In the rows, 100 means zero.
Known rows, with every way that one mark hangs from another:
U(V): [104,  76,  86,  89, 102,  92,  94, 116, 117, 114,  95,  93, 107,  89, 112,
  95, 120, 112,  86, 103, 101,  94, 111,  78,  99]
V(D(M(K U) T)): [ 90,  83, 106,  98,  97,  56, 125, 121,  83,  49, 110, 107,  78, 140, 127,
  95,  85,  95, 100,  91,  65, 137, 106, 112,  81]
V(D(J(K) M(U))): [ 91,  69,  89,  85,  78,  49, 111, 107,  94,  60, 111,  97,  61, 131, 129,
  81,  95, 114, 115, 121,  65, 125,  94, 132,  77]
G(K(T(U) V)): [131,  85,  89,  96, 101, 112, 106, 121, 115,  62, 122, 111,  87, 101, 116,
 101, 117, 107, 110, 115,  92,  82, 104,  79, 109]
V(D(G J(U) M T) K): [ 79,  62,  68,  95,  64,  55, 130, 115, 117,  55, 119,  93,  82, 163, 149,
  84,  96, 103, 117, 136,  77, 138, 110, 119,  58]
T(U(V(D(J M(K))))): [ 89,  67,  92,  83,  88,  79,  94, 125,  90,  88,  79,  97,  81, 106, 121,
  89, 121, 121,  88, 110,  75, 108, 100, 103,  99]
K(T): [114,  85,  94,  86, 115, 106, 110, 110, 110,  78, 129, 114,  92,  98, 118,
 109, 107, 114, 109, 112,  89, 106,  93,  89, 102]
D(M(K(V)) T): [ 91,  77,  96, 109,  94,  72, 102, 141, 100,  53, 113, 109,  76, 130, 119,
 102, 109,  92, 117,  73,  66, 109, 128,  82,  67]
M(U(T)): [ 96, 106,  92,  91, 122,  86, 102, 103,  97,  93, 106, 113,  89, 111, 107,
 101,  94,  98, 104,  86,  94, 115,  94,  86, 123]
G(K): [120,  78,  96,  99,  97,  92, 118, 115, 110,  78, 125,  86,  94, 124, 109,
  84,  98, 101,  98, 119,  96,  93, 123,  81, 104]
U(T V): [117,  75,  71,  89, 121, 103,  93, 123, 128, 122, 101, 102, 100,  89, 101,
 105, 121,  97,  95, 108, 103, 101, 116,  55, 113]
D(M(K(G)) T(U)): [ 74,  77, 104, 105,  96,  77,  84, 136,  78,  48,  98, 111,  77, 134, 137,
  99, 102, 114, 111,  77,  71, 121, 105,  90,  79]
J(U(V(D(G) K))): [ 97,  82,  81,  88,  84,  84, 107,  96, 118,  91, 101,  80, 118, 104, 134,
  89,  99, 103,  95, 132, 102, 106, 109,  96,  92]
G(K(T)): [132,  76,  91,  97, 107, 109, 121, 117, 115,  65, 136, 100,  87, 117, 114,
  95,  99, 106, 107, 124,  94,  98, 116,  79, 104]
T(D(G J(K) M) U(V)): [ 64,  65,  57,  87,  78,  75,  69, 117, 101,  94,  77, 108,  67, 112, 127,
  82, 122, 154, 102, 109,  72, 110,  99, 122,  74]
G(K(V) U(T(D(J M)))): [130,  65,  59, 109,  92,  96,  95, 129, 110,  60, 122,  98,  65, 137, 111,
  85, 109,  98, 110, 114,  87,  96, 124,  79, 105]
D(G J(K(T(U)))): [ 76,  61,  69,  90,  90,  87,  98, 108, 107,  68, 113, 122,  63, 128, 121,
  74, 120, 134, 119, 121,  80, 116,  91, 112,  86]
K(T(D(G J))): [ 94,  75,  76,  92, 111,  93, 115, 119, 109,  84, 126, 121,  83, 112, 120,
 106, 110, 134, 107, 119,  87, 126,  88, 111,  83]
T(U(V(D(G(K) J M)))): [ 84,  59,  75,  85,  78,  83,  97, 118,  99,  84,  80,  94,  88, 119, 125,
  72, 121, 121,  91, 114,  89, 110, 103, 110, 102]
J(D(T) K): [121,  83,  81,  91, 103,  65,  97, 101, 118,  73, 142, 118,  73, 116, 119,
  99, 109, 113, 119, 132,  52, 108,  91,  91,  76]
K(V(D(T))): [113,  83,  95,  96,  97,  72, 122, 127, 119,  76, 120, 108, 101, 107, 121,
 109, 120,  93, 100, 109,  83, 107,  88,  98,  82]
V(D(G(U(T)) M)): [ 81,  60,  81,  95,  82,  77, 111,  96,  91,  58, 110,  94, 100, 139, 125,
  76,  91,  92, 101, 105,  86, 133, 105, 121, 104]
J(U(T V(D(M) K))): [115,  82,  70,  84,  94,  90,  99, 107, 125,  93, 107,  82, 102,  99, 129,
 103,  99,  90, 110, 134,  94, 104, 119,  77,  98]
T(U): [ 88,  96,  99,  81, 100,  93,  90, 104,  92,  93,  96, 103,  95, 102, 119,
  95, 115, 124,  93, 102,  82,  95,  83,  99, 117]
J(D(M(U))): [ 88,  95,  97,  87,  93,  60,  92,  91,  81,  82, 114, 104,  94, 108, 121,
  96,  94, 105, 118,  96,  70, 116,  93, 118,  96]
M(K(G(U) T)): [109,  75, 121, 112, 115, 104,  98, 119,  79,  48, 120, 110,  93, 113, 128,
 107,  90, 110,  96, 101,  96, 116, 102,  81, 103]
T(D U(V(K))): [105, 101,  83,  83, 100,  92,  88, 112, 117, 121,  86, 102,  98,  88, 126,
 121, 110, 145,  72, 123,  86,  91,  91,  91,  99]

Rows:
[ 97, 107, 128, 110, 129,  85, 104, 117,  71,  60, 111, 124,  89, 102, 127,
 127,  72, 123,  96,  88,  96, 131,  88,  99,  95]	M(K(G T(D)) U)
[118,  80,  91, 104,  86,  72, 122, 124, 110,  52, 119,  99,  87, 129, 121,
  91, 100,  88, 108, 104,  87, 105, 115,  98,  88]	G(K(V(D(M(U) T))))
[ 64,  81,  71, 101,  82,  55,  90, 111,  98,  74, 103, 113,  68, 124, 123,
  89, 101, 132, 119,  96,  75, 120,  99, 133,  63]	T(D(G J(K(V)) M(U)))
[ 82,  60,  81, 103,  82,  95, 109, 106, 101,  49, 120,  98,  95, 135, 121,
  76,  92, 102, 120,  96,  96, 116, 130, 105,  89]	D(G(K(T)) M)
[ 65,  57,  53,  98,  73,  73,  78, 111, 108,  57, 110, 103,  65, 129, 122,
  68, 118, 101, 153, 107,  78, 111, 120, 108,  69]	D(G J(K(V) U(T)) M)
[ 98,  87,  95,  87,  93,  97,  80, 109, 111, 106,  82,  97, 108,  90, 135,
 109, 114, 129,  83, 116, 105,  90,  90,  82, 107]	T(U(V(K(G))))
[107,  86,  91,  79,  90,  90, 101, 105, 115, 105,  87,  95, 104,  95, 129,
 106, 113, 122,  75, 128,  88,  95,  91,  92, 110]	T(U(V(D K)))
[ 93, 110, 125, 110, 108,  73, 107, 115,  80,  72,  99, 113,  90, 104, 104,
 108,  94,  92,  95,  68,  86, 102, 109,  88, 104]	M(K(V) U)
[ 65,  74,  99, 106,  87,  91,  94, 114,  84,  49,  99, 115,  95, 115, 118,
  96, 105, 101, 116,  70,  82, 112, 120, 105,  89]	D(G M(K(T(U) V)))
[100,  83, 128, 111, 105,  74, 108, 137,  88,  61, 105, 112, 103, 106, 128,
 120, 107,  99,  94, 100,  89, 114,  90,  90,  86]	M(K(G V(D(T(U)))))
[ 93,  67,  64,  92,  83,  88,  84,  94, 100,  65, 113,  92, 105, 107, 130,
  72, 103, 100, 129, 118,  88, 114, 120, 104,  88]	J(D(G(K(T)) M) U(V))
[106,  77, 106, 106, 119,  93,  97, 137,  91,  74, 112, 109,  88,  95, 129,
 118,  99, 126, 103, 119,  95, 121, 102,  86,  77]	M(K(G T(D(J(U(V))))))
[106,  66,  81, 103,  86,  63,  68, 100,  96,  41, 133, 112,  73, 129, 147,
  90,  96, 117, 130, 120,  61, 119,  90, 103,  68]	J(D(M T) K(G(U)))
[134,  75,  70, 106, 107, 108, 105, 112, 107,  71, 128,  94,  78, 139, 109,
  84,  91, 103,  92, 122,  91, 102, 121,  72, 123]	G(K U(T(D)))
[101,  69,  74,  89,  94,  90,  93, 124, 115,  88, 108,  94,  86, 105, 140,
  96, 118, 124, 116, 138, 104, 107,  97,  88,  81]	D(J(U(V(K(G T)))))
[103,  62,  63, 105,  93,  81, 103, 106, 106,  69, 121, 110,  97, 143, 121,
  69, 110, 101,  97, 110,  86, 122, 109,  91,  97]	J(D(G(K U(V)) T))
[106,  80, 118, 103,  96,  71, 104, 123, 105,  77, 112,  99, 126,  85, 136,
 121, 109, 100, 102, 116, 111, 108,  74, 107,  83]	K(G V(D))
[ 89,  84, 102,  98, 103,  86,  92, 116,  83,  63,  94, 109,  79, 105, 119,
  99,  90, 105, 105,  72,  82, 113, 125,  91,  94]	D(M(K(T) U(V)))
[ 75,  50,  81,  92,  70,  54, 115, 107, 101,  61, 114,  95,  77, 139, 127,
  73, 102, 112, 116, 126,  72, 131, 104, 136,  69]	V(D(G J(K) M))
[ 78,  55,  69,  89,  77,  62, 107, 105, 103,  57, 116,  93,  73, 136, 128,
  71, 101, 102, 130, 133,  73, 132, 106, 126,  77]	V(D(G J(K U(T)) M))
[ 63,  46,  70, 114,  79,  78,  93, 127,  82,  51, 100, 107,  67, 154, 111,
  68, 113,  90, 119,  79,  83, 123, 131, 100,  90]	D(G(U(T)) J M(K(V)))
[120,  87,  93,  91,  93,  80,  99, 100, 115,  46, 126, 120,  73,  92, 127,
 108,  99, 108, 124, 115,  69,  99,  92, 108,  80]	J(K(T V(D(M(U)))))
[ 99,  74,  72,  95, 109,  79, 115, 115, 108,  93,  94, 109,  86, 123, 108,
  82, 103,  95,  93, 106, 107, 129, 107,  92, 114]	M(U(T V(D(G(K) J))))
[105,  90, 116,  94, 117, 104, 107, 118,  87,  67, 113, 116,  81, 104, 111,
 111, 102, 115,  96, 100,  75, 105, 104,  81, 109]	M(K(T(U)))
[ 86,  67,  69,  90,  68,  65,  76, 116, 105,  57, 113,  91,  56, 116, 130,
  74, 119, 113, 148, 117,  65,  93, 113, 110,  61]	D(J(K(V) U) M)
